In the rows, zero is written as 128.
Known rows, with every way that one mark hangs from another:
[mubib [nili [bapi veriz] molu]]: [140 196 145 152 121 143 158 152 153  84 118  88  77 179 185  65  89 120
 101 111 129 109 110  99]
[nili [bapi labad [veriz lifi]] molu]: [102 184 146 167 202  93 189 171 186  89  97 121  68 167 125  71 102 110
  92 127 107  93 122 118]
[veriz bapi lifi]: [130 117 172 150 168 117 120 114 130 122 131 157 101 158 123 123 109 135
  89 137 133  97 135 120]
[lifi [nili bapi]]: [108 144 145 142 105 149 122 138  96 115 136  96  92 180 152  94 105 123
 133 151 107  99 143 139]
[molu [nili [bapi labad]]]: [ 99 141 138 177 135 136 129 129 104 107 127 105  86 193 145  73 100 110
 114 153 100 111 137 116]
[mubib [nili [bapi [veriz lifi]] molu]]: [137 196 162 161 134 137 162 143 153  82 111 109  74 173 168  72  87 118
  94 115 126  96 108  92]
[bapi labad]: [123 107 135 145 163 120 145 128 145 124 128 131 116 158  94 110 125 133
 101 140 105 135 141 142]
[lifi nili]: [120 120 136 140 104 146  96 122 107 127 141 121 110 161 120 109 120 127
 134 154 109 127 149 149]
[mubib [nili molu]]: [144 160 136 151 101 130 128 113 146 111 132 116  84 150 145  90 118 121
 103 118 122 136 101 110]
[vope [nili bapi molu]]: [ 87 188 105 140 106 121 133 153 178 127 134 111 100 138 176 105 106  78
 140 139 118 106 121 127]
[pada [veriz [bapi labad] [lifi nili]]]: [115 116 160 148 170 138 119  89 131 131 151 165  87 205 131  86 113 122
  76 144 127 104 166 157]
[vope [nili [bapi labad]]]: [ 98 153 127 138 121 141 140 150 158 124 138 115 124 166 155 111  95  96
 127 147 106 104 147 137]
[vope nili]: [112 142 115 124 101 144 105 133 162 138 144 139 149 125 146 133 112  97
 145 145 128 126 142 137]
[mubib [nili bapi molu]]: [128 185 144 154 103 136 152 131 136  97 126  89  69 170 178  78 102 118
 100 115 120 111  96 100]
[nili [bapi labad veriz] molu]: [108 184 126 159 184 103 185 181 187  92 105  96  72 175 144  63 106 109
 102 121 111 108 128 125]
[molu [nili [bapi labad [veriz lifi]]]]: [103 154 156 182 168 135 142 138 125  91 109 120  92 194 133  65  85 113
 109 153 106  97 145 108]
[bapi labad [nili molu] veriz]: [155 160 132 151 172 116 160 177 215 115  97 126  88 202 131  45  90 127
  72 134 109 140 151 153]
[lifi [nili [bapi labad veriz] molu]]: [104 164 134 163 147 124 142 166 153  98 121  97  63 198 131  55 102 115
 113 152  97 110 151 148]
[labad [bapi nili]]: [148 124 117  95 125 147 128 167 143 113  89 119 100 148 178 117  79 148
  83 131 116 114 167 167]
[bapi labad nili]: [147 118 145 143 139 131 146 143 156 139 111 127 104 196 127  77  98 139
  74 145  97 134 146 154]
[vope [nili [bapi veriz] molu]]: [ 98 199 109 137 123 130 138 176 198 113 127 111 111 149 181  92  95  80
 142 132 128 106 133 128]
[labad [bapi [nili molu] [veriz lifi]]]: [147 157 124 112 168 124 143 186 193  94  64 143  84 142 161  98  67 138
  73 130 120 105 161 158]
[lifi [nili molu]]: [110 141 119 150 110 117 101 128 139 127 137 122  75 151 118  91 131 110
 130 152 107 134 131 149]
[lifi [nili [bapi labad] molu]]: [ 92 151 132 165 131 119 136 144 136 112 130  97  52 190 126  68 115 111
 112 156  88 112 136 146]
[pada [nili molu] [veriz lifi]]: [119 162 123 141 148 129 121  72 176 151 154 189  93 118 148  91 125  75
 115 119 132 126 103 160]
[vope [nili [bapi labad veriz] molu]]: [ 97 184 113 147 146 124 149 175 209 110 127 114 102 166 157  80  90  81
 125 141 112 110 142 135]

Rows:
[104 140 171 154 138 129 137 119 105 112 121 139  91 153 116 111 101 121
 118 156 110  83 130 123]	[veriz [lifi [nili bapi]]]
[145 128 141 158 154 115 126 148 173 135 129 118  65 221 151  62 103 133
  57 136 109 131 147 154]	[veriz [bapi labad [nili molu]]]
[100 131 175 164 155 125 145 118 112 109 119 139  86 168  99 103 100 125
 104 164  97  89 140 132]	[veriz [lifi [nili [bapi labad]]]]
[108 108 169 184 179 104 112 116 149 113 137 152  49 201  84  83 112 125
  69 166  96 108 149 148]	[veriz [bapi labad] [lifi [nili molu]]]
[154 108 153 150 147 137 123 144 150 134 132 116  90 226 152  73  94 145
  59 139 112 124 162 157]	[veriz [bapi labad nili]]
[125 138 121 114 173 130 129 174 166  81  87 143  87 127 128 118  84 136
 100 138 118 103 172 159]	[labad [bapi [veriz [lifi [nili molu]]]]]
[112 160 121 158 141 129 144 128 168 129 145 119  74 155 144  73 112  90
 115 128  95 124 108 155]	[pada [nili [bapi labad] molu]]
[ 93 170 124 161 162  93 175 156 162 108 116  98  58 164 138  77 121 108
 100 128 101 109 110 125]	[nili [bapi labad] molu]
[ 94 199 126 146 138 120 142 167 197 108 120 131 104 139 168  99  88  78
 134 138 125  93 129 119]	[vope [nili [bapi [veriz lifi]] molu]]
[122 134 156 170 200 115 145 148 180  94 112 156  92 174  69  79 103 125
  96 155 100 120 160 144]	[bapi labad [veriz [lifi [nili molu]]]]
[139 164 135 135 132 167 136 144 147 118 142 114 127 153 173  87  89 101
 141 119 121 111 131 144]	[pada [nili [bapi veriz]]]
[148 159 159 166 195 104 168 163 216 110  85 154  84 188 106  52  83 127
  61 143 104 124 143 141]	[bapi labad [nili molu] [veriz lifi]]
[102 165 146 144 153 141 152 160 177 107 125 132 133 167 144 102  79  96
 120 149 115  90 155 129]	[vope [nili [bapi labad [veriz lifi]]]]
[138 140 129 157 146 104 152 146 185 137 107 126  73 188 125  61 110 125
  66 142  95 143 130 153]	[bapi labad [nili molu]]
[ 92 148 164 172 158 103 146 123 135 109 115 140  59 162  97  90 110 113
 101 160  93  95 126 130]	[veriz [lifi [nili [bapi labad] molu]]]
[137 129 174 173 183  98 136 129 176 127 114 155  56 207 119  73  95 131
  40 147 106 111 135 143]	[veriz [bapi labad [nili molu]] lifi]
[129 121 169 161 197 129 146 144 160  96 113 158 115 178  67  87  97 135
  98 157 103 113 171 144]	[bapi labad [veriz [lifi nili]]]
[ 87 175 114 150 127 116 142 154 188 123 135 113  93 157 151  93 106  83
 121 145 105 112 129 138]	[vope [nili [bapi labad] molu]]
[160 180 126 136 140 123 140 176 201 121  94 124 102 171 166  61  92 122
  99 123 131 132 136 141]	[bapi [nili molu] veriz]
[142 142 169 160 154 108 122 128 166 132 113 152  69 180 148  86  95 126
  59 138 124 105 125 129]	[veriz [bapi [nili molu]] lifi]
[138 183 149 163 142 139 170 152 165  80 118  91  71 198 161  54  88 123
  86 119 113 115 120 108]	[mubib [nili [bapi labad veriz] molu]]
[153 180 152 149 161 112 152 164 199 117  82 154  96 159 143  69  84 122
  87 130 129 116 130 127]	[bapi [nili molu] [veriz lifi]]
